Each row was made from one small tree. The marks that hang from a mark follow it in brackets, in alphabetical order. Every link used is in the known rows. Write each row's tree.
In the rows, 128 means zero.
Known rows
C{R{W{Q} Y{L}}}: [ 47 179 102  90 125 148  78 147 168 129  28 175 126 156 175 139 143 161
 161 134 105 151 150 152 145 126 241]
W{H Q{Z}}: [107 166 115 128 103 127 124 141 135 142 129 193  83 132 162 111 124 156
 102 133 172 159 142 164 154 102 207]
H{Z}: [113 145 114 135 104 165 111 125 129 157 110 191  74 142 147 133 106 152
 104 134 150 137 145 116 131 116 140]
Q{Z{H{W{L}}}}: [121  65  97 192 116  83 140 145 126 161  89 136  83 118 175 126 101 145
  60 151 129 139 171 127 136 114 129]
H{W{L Q R} Z}: [117 131 105 154  92 137 158 135  92 140 128 167  50 146 149 129 104 148
  92 135 160 149 149 140 135 157 106]
Z{H L Q}: [143  95 117 125 100 119 109 150 125 167 121 149  76 131 143 128 126 127
  96 144 156 145 163 108 124 104 136]
R{W Y}: [ 96 149 106 107 118 148  71 159 147 145  74 167 115 145 158 151 135 180
 145 135 125 152 151 121 169  98 184]
R{C W{Q} Y{L}}: [ 72 176 125  91 128 162  91 148 138 122  65 175 126 154 178 112 147 163
 143 128 119 132 150 138 147 120 200]
V{W}: [103 147 120 137 117 148  89 114 123 164  91 159  86 145 171 119 112 167
 103 134 145 139 185 122 141 114 140]
V{W{R}}: [108 144 121 131 107 146 100 128 107 171 107 153  81 150 165 117 123 171
 116 117 152 132 174 113 151 118 114]
V{C{R}}: [117 164 109 128 133 133 100 142 133 152  73 173 110 125 153 126 138 135
 114 137 152 136 160 134 144 104 158]
R{W{H Q} Y}: [ 85 199 111 102  99 139  75 154 153 122  96 193 110 154 147 148 147 181
 137 132 143 176 132 156 169 100 219]
Y{L R}: [104 142 119 123 119 168  89 127 108 140 107 169  98 151 195 114 126 160
 112 139 133 145 146 109 113 111 161]
V{W{Q R{C}}}: [113 167 143 120 116 153 132 120 100 148 122 168  77 154 167 111 130 153
 100 119 160 121 164 141 143 132 123]
C{R{W Y}}: [ 88 151 101 114 125 147  77 158 166 149  43 174 113 143 155 167 143 166
 148 136 114 144 155 124 171 101 219]
C{R{Y}}: [102 143  94 123 124 136  90 139 155 152  47 171 113 153 167 153 133 142
 131 134 114 141 151 134 149 109 199]
W{R}: [123 134 117 128 109 136 108 155  99 164 123 170  90 141 153 131 127 156
 120 122 151 142 138 114 143 115 113]
V{C{R} W}: [104 172 114 130 134 137  92 119 138 158  61 154 100 134 167 115 138 147
 108 133 150 125 194 136 147 108 155]
V{W{H}}: [104 174 121 149 102 150  88 115 131 158  98 183  81 152 158 108 131 172
  97 125 155 155 173 126 149 100 167]
R{W{L Q} Y}: [ 91 168 100 104 124 126  89 140 123 123  66 162 104 154 160 150 119 168
 144 155 136 163 158 158 158 138 184]
V{C W{L}}: [117 166 109 139 132 124  95 112 100 153  72 134  92 142 170 100 118 151
 107 147 163 134 205 139 144 126 109]
Y{L R{C W{H}}}: [109 176 141 133 114 193  98 145 114 127 115 210  93 145 176 109 157 175
 111 126 143 147 148  94 136  84 205]
Y{L R{C W}}: [107 151 139 122 129 191 102 144 107 132 107 184 100 139 187 115 139 171
 116 136 135 131 157  93 133 100 177]
R{Y}: [111 141 102 117 116 138  82 142 136 150  82 164 114 154 166 137 124 157
 126 134 124 149 145 129 155 104 163]
H{W Z{L Q}}: [148  91 106 139  84 166 147 150 127 166 146 158  38 122 141 116 126 145
  94 136 176 149 174  96 146 109 140]
W{L R}: [129 128 107 146 116 126 113 146  74 160 101 157  87 150 155 131 110 149
 122 134 156 147 156 125 139 140 104]
Z{H{W{Q}} L}: [119 116 117 140  95  96 130 155 131 129 134 156  76 123 158 134 122 144
  73 150 148 159 151 143 114 119 134]
W{H{Z} L Q}: [109 188 110 144  93 148 125 108 111 126 107 207  61 158 140 128 104 145
  95 144 170 166 144 157 124 142 163]
R{C W{H{Z}}}: [116 177 136 141  98 188 122 141 135 140 120 228  68 133 132 128 139 168
 105 122 162 137 148 101 157  91 180]
Z{H Q}: [131  97 123 141 107 116  97 139 135 179 102 158  99 134 145 132 116 128
  78 143 134 143 150 103 128 102 128]

Which tree is each row?
[139  93 112 154  93 168 136 136 133 176 125 171  60 126 142 121 115 142
  79 135 157 149 159  94 150 108 129] -> H{W Z{Q}}
[ 66 153 103 106 118 157  58 160 146 146  51 160 126 154 174 124 141 178
 162 127 105 147 152 111 152 107 192] -> R{W Y{L}}
[117 153 112 127 110 121 125 139  77 142 108 164  82 155 158 131 107 145
 119 140 162 156 148 155 130 156 116] -> W{L Q R}
[ 59 179  99 121 113 159  64 153 172 140  26 192 119 159 162 133 163 171
 158 120 107 160 154 121 157  98 252] -> C{R{W{H} Y{L}}}
[120 184 125 112  98 145 120 148 120 127 115 194  98 168 150 128 159 145
 113 111 146 148 121 150 157 108 169] -> W{H Q R{C Y}}
[109 161 105 141 108 113 132 132 111 136 109 179  75 139 164 113 111 150
 101 146 172 165 160 172 151 127 195] -> W{H L Q{Z}}
[ 98 167 115 133 122 129 107  95 101 142  78 154  79 157 172 118  95 155
 101 152 155 151 192 158 134 154 139] -> V{W{L Q}}
[137 148 143 123 125 178 110 144 105 133 129 191  87 128 169 140 136 171
 100 142 153 133 150 101 152  90 169] -> Y{R{C W}}
[ 96 198  99 128 117 136  70 118 171 144  46 164 109 153 163 120 166 156
 117 121 138 141 181 149 172  87 202] -> V{C{R{Y}} W{H}}
[112 196 120 135 112 144  82 123 130 149 106 173  94 137 156  95 146 164
  97 126 169 145 179 132 151  91 147] -> V{C W{H}}
[114 192 117 112  78 158 123 129 132 122 151 209  43 146 137 125 129 154
 113 135 188 159 147 157 126 120 185] -> W{H{Z{L}} Q}
[133 107 112 147 108 144 130 168 118 151 108 156  98 146 164 128 151 152
  96 110 129 129 141 107 165 101 119] -> H{W{R{C Y}}}
[ 92 176 126 128 106 179  72 146 122 132 111 195  94 148 176 123 149 189
 129 131 141 166 143 102 136  91 210] -> Y{L R{W{H}}}
[ 85 175 111  87 117 139  81 153 147 129  86 173 113 150 158 152 133 175
 144 141 132 158 141 151 164 112 193] -> R{W{Q} Y}
[110 184 116 118 121 121 111 119  84 143  98 133  83 151 167 104 125 150
 116 136 175 135 183 164 146 149  98] -> V{C W{L Q R}}
[ 95 174  97 118 134 136  76 119 162 153  40 139 117 151 176 127 152 150
 124 130 131 124 187 146 167  99 177] -> V{C{R{Y}} W}
[ 99 165 117 126 102 162  89 154 120 144  81 181 109 171 167  97 167 150
 130  96 123 135 134 113 148 102 165] -> W{H R{C Y{L}}}
[144 153 125 161 111 141 130 144  75 147 112 193  77 153 142 116 134 141
 100 120 162 144 152 120 145 122 123] -> W{H L R{C}}
[143 142 111 122  76 176 121 139 132 161 149 191  38 141 127 115 138 142
 113 129 189 155 161 111 146 101 175] -> W{H{Z{L Q}}}
[123  89 104 189 114  93 117 138 110 152  78 149  94 128 161 139 102 141
  60 155 121 155 160 117 115 128 104] -> Z{H{W{L}}}
[119  96 108 134 109  99 122 155 138 157 123 146  74 120 167 125 119 149
 100 143 153 125 163 132 131  99 160] -> Q{Z{H L}}
[118 169 111 141 120 149  98 147 118 130  65 189  97 153 150 135 145 163
 121 134 138 152 163 121 171 103 190] -> R{C W{H L} Y}
[114 184 112 140 104 123 109 123  99 128 102 195  83 153 149 123 113 145
  97 148 166 177 149 161 132 134 166] -> W{H L Q}
[118 160 124 101 113 144 123 147 115 134 110 171 102 164 161 132 142 143
 121 119 141 127 128 148 155 121 144] -> W{Q R{C Y}}
